What can hang from each mark:
mivik: rosi zonafa
fibol: balegu puvupin
balegu: fibol
gopibiz: zonafa
puvupin: fibol figab mivik zukobo
figab: pire puvupin
zonafa: gopibiz mivik
pire: figab
rosi: mivik

Each row was made from one small tree. Brackets hold a mark, then the marks that hang from it, in alphabetical order. Every link used is in the known rows. Write each row's tree.
Known rows:
(balegu (fibol (puvupin (figab pire)))): [ 25 -19  -4 -21  11   5  21  -5 -13  53 -12   8 -33 -19  23   3  -2  -3
 -18  11   9  -4   0]
(puvupin (fibol balegu) (figab pire) (mivik zonafa) zukobo): [ 25 -26 -32  -8   6 -19   4 -11  14  -9 -36 -51  79 -15  22   0  -4  42
 -71  -1   6 -58 -56]
(mivik rosi zonafa): [-25 -25  22  39  26   4  -8  11  23 -41 -22 -11 -12   9   1  -1  14  33
  -4   3 -39 -67  21]
(rosi (mivik zonafa)): [-35  -8  13  26  27  13 -16  34  20   7 -13 -12  22   5  -4  10  10  10
   3  17 -10 -32 -16]
(balegu (fibol puvupin)): [ 16 -19   2 -25  12   9  30  -3   2  59  -4  16 -42 -10  19   4  -6  -7
 -33  -1   8   5   6]
(fibol balegu (puvupin figab mivik)): [ -1 -30 -21 -27   9  -1   6 -31  25  28  -4  33  46  11  19   4  -4  13
 -27  -8  15 -23 -41]
(gopibiz zonafa): [  3 -16  19   8  -4   1  -9  40   6 -22   9 -23   6   7  -7   8   1  14
  -8   2   6 -27 -15]
(puvupin fibol (figab pire) zukobo): [ 32  -7 -29  -2 -14 -17  -1 -10 -18 -17 -34 -65  36 -17  18  -8  -4  31
 -54 -15  16 -18 -18]
(mivik rosi (zonafa gopibiz)): [-15 -13  22  42  26   5 -25  -5  14 -30 -11 -19 -10  11  -1   5  23  59
  12  -1 -49 -59  22]
(zonafa mivik): [ -2  16   3  11   2   1  -1 -37  -5   9 -25  -2  10   0  -8  14  10  51
  27  11 -10   7  -5]
(puvupin fibol figab (mivik (zonafa gopibiz)) zukobo): [ 19  -5 -45   1  -7 -13   3 -16  26  -3 -24 -73  53 -14  14   8  10  67
 -77 -14  -2 -21 -52]
(fibol balegu (puvupin figab mivik zukobo)): [ -2 -25 -23 -31   7  -8   9 -32  30  40  -6  29  51  16  25  -3 -14  20
 -72 -15  15 -20 -41]
(balegu fibol): [ 20 -10  -1 -23   5   7  21   3  -7  50  -2  -1 -26 -17  13   6  -2 -15
 -14  20   7  13   4]
(pire (figab (puvupin zukobo))): [ 14  -9 -21 -21   5  -9  -9 -15 -15   2 -32  -2 -12  -7  -7  -5 -29 -10
 -15   8  10  21   6]
(gopibiz (zonafa (mivik rosi))): [  0 -11  25  26  -9   4 -21  10   4 -29 -15 -26   9   9 -14  18  10  54
  12   9   0 -38 -16]
(balegu (fibol (puvupin (figab pire) (mivik rosi)))): [ 30 -23  -7 -14   1   5  14 -10  -4  48 -15   9 -27 -22  21   7  -4   2
 -23  13  21 -18 -19]
(figab pire (puvupin (fibol balegu) (mivik zonafa))): [ 32 -21  31  13  35 -15 -10   0  -5 -14 -58   4  23 -21  -3  -6 -26  -4
  47  12  19 -68 -28]
(pire (figab (puvupin (fibol balegu) (mivik rosi)))): [ 22 -29 -28 -26  -4  -5 -14 -26  -2 -17 -41 -12  11 -13 -13   6 -25 -10
   2   1  25  -3 -20]
(balegu (fibol (puvupin mivik))): [ 22 -18  -3 -27   6   8  27  -5  10  64  -3  18 -33 -15  19   7  -8  -8
 -39   2  18   1 -16]
(fibol balegu (puvupin figab)): [-12 -30 -12 -26  18   0   9 -29  15  22  -6  31  34  19  21  -1   1  12
 -19 -12   1 -17 -11]
(fibol balegu (puvupin (mivik rosi))): [ -6 -36   1 -17   9   2  -1 -29  34  20  -3  46  30  18  14   2 -12   9
 -35 -21  15 -43 -30]
(pire (figab puvupin)): [ 13 -12 -19 -19   6  -5 -11 -15 -18  -6 -32   1 -16 -10 -13   0 -23 -16
  16  11   8  18   5]

Which tree is each row?
[  9  25   9  31  -6   3 -41 -65 -15   8 -17 -16   9   6 -15  22  23  96
  51   0 -24  -2  -1]	(zonafa gopibiz (mivik rosi))
[ 46  -7  25  16  12 -15 -17  -2 -18 -12 -54  -2   5 -30  -8  -7 -31 -11
  52   6  39 -45 -32]	(figab pire (puvupin fibol mivik))
[  2 -14  -2   3  -5  -3   3 -16  30  18  -8  22  -8   9  14  -6 -18  24
 -77 -32  20 -29 -25]	(fibol (puvupin (mivik rosi) zukobo))
[ 40 -20 -40 -20 -19 -19  -5 -25   2   0 -28 -45  84 -17  20   0 -12  26
 -67  -6  36 -33 -66]	(puvupin (fibol balegu) (figab pire) mivik zukobo)
[ 22 -27 -29 -27  -5 -10 -12 -27   1  -9 -41 -14  14 -10  -6   1 -32  -4
 -30  -3  27  -1 -19]	(pire (figab (puvupin (fibol balegu) (mivik rosi) zukobo)))
[   5  -27  -19  -17    8  -11   22   -8   45    4  -19  -34   61    2
   14    2  -11   30 -102  -25    3  -40  -45]	(puvupin (fibol balegu) (mivik zonafa) zukobo)
[ 22 -16  -6 -28   3   3  31  -6  14  72  -4  15 -30 -13  23   1 -15  -2
 -70  -1  19   5 -16]	(balegu (fibol (puvupin mivik zukobo)))
[ -4 -32  -1 -20   7  -5   3 -30  38  31  -4  41  35  24  20  -6 -22  17
 -79 -26  18 -39 -30]	(fibol balegu (puvupin (mivik rosi) zukobo))
[-29   1  12  29  27  13 -27  22  14  15  -6 -18  24   6  -6  15  15  29
  15  13 -17 -25 -16]	(rosi (mivik (zonafa gopibiz)))
[ 24 -22 -32 -34  -2 -10  -4 -24  -1   1 -38 -13  16 -10  -6   1 -32  -8
 -30  -3  25  10 -22]	(pire (figab (puvupin (fibol balegu) mivik zukobo)))
[ 46  -1  23  13  10 -22 -14  -3 -14  -1 -55  -7  10 -25  -1 -14 -41  -3
   7   1  42 -42 -33]	(figab pire (puvupin fibol mivik zukobo))
[ 25 -15 -33 -26  -6  -9  -4 -19  -3  -4 -39 -20   2 -16  -8   1 -30  -6
 -30  -4  26  14 -21]	(pire (figab (puvupin fibol mivik zukobo)))
[ 11  -7 -11  10  14  -9  -1 -15  12  21 -14   3   5  -2  21  -4  -3  49
 -53 -14  -6 -37 -28]	(fibol (puvupin (figab pire) (mivik (zonafa gopibiz)) zukobo))
[ 29 -15 -33   9  -3 -18   5  -2  10 -19 -39 -65  49 -25  18   0   0  47
 -70  -5   7 -51 -53]	(puvupin fibol (figab pire) (mivik zonafa) zukobo)
[ 42 -17  28  13  11 -20 -24 -14  -9  -8 -59   1  29 -14   1 -15 -41   1
   7   2  42 -62 -33]	(figab pire (puvupin (fibol balegu) (mivik rosi) zukobo))
[  6 -13 -11   7  15 -10   7  -6  16  15 -19   8   4  -3  22  -7  -8  36
 -61 -12  -2 -42 -28]	(fibol (puvupin (figab pire) (mivik zonafa) zukobo))
[ 23 -25 -31 -33  -1  -6  -8 -23  -4  -8 -36  -9  13 -14 -11   6 -25 -14
   1   1  23   7 -22]	(pire (figab (puvupin (fibol balegu) mivik)))
[ 31 -19  -9 -16   2   1  14 -10  -1  57 -15   6 -23 -19  27   0 -11   8
 -54   9  21 -16 -19]	(balegu (fibol (puvupin (figab pire) (mivik rosi) zukobo)))
[ 20  -9 -27 -23  -1 -10 -10 -17  -7   6 -32   0  -3 -12  -8  -3 -33  -9
 -19  11  20  17 -17]	(pire (figab (puvupin mivik zukobo)))
[  3  -7  -6  -8  -1  -5  14 -13  28  32  -3  23  -5   7  15  -5 -20  18
 -79 -30  18 -13 -28]	(fibol (puvupin mivik zukobo))
[ 11 -11  15 -10  19 -13   5 -10   8   8 -46  -6  20   3   1 -14 -32  -3
 -11 -10  24  -8  -5]	(figab (puvupin (fibol balegu) zukobo))
[ 39   8  30  20  16 -22 -22  -1 -19  14 -44  21   2 -18  -1 -18 -44  -8
  21  22  35 -38 -26]	(figab pire (puvupin mivik zukobo))
[ 17  -8 -17  -1  -3  -9   2 -15   7  22 -15  12   7  -4  21  -7 -13  27
 -58 -15  19 -26 -34]	(fibol (puvupin (figab pire) mivik zukobo))
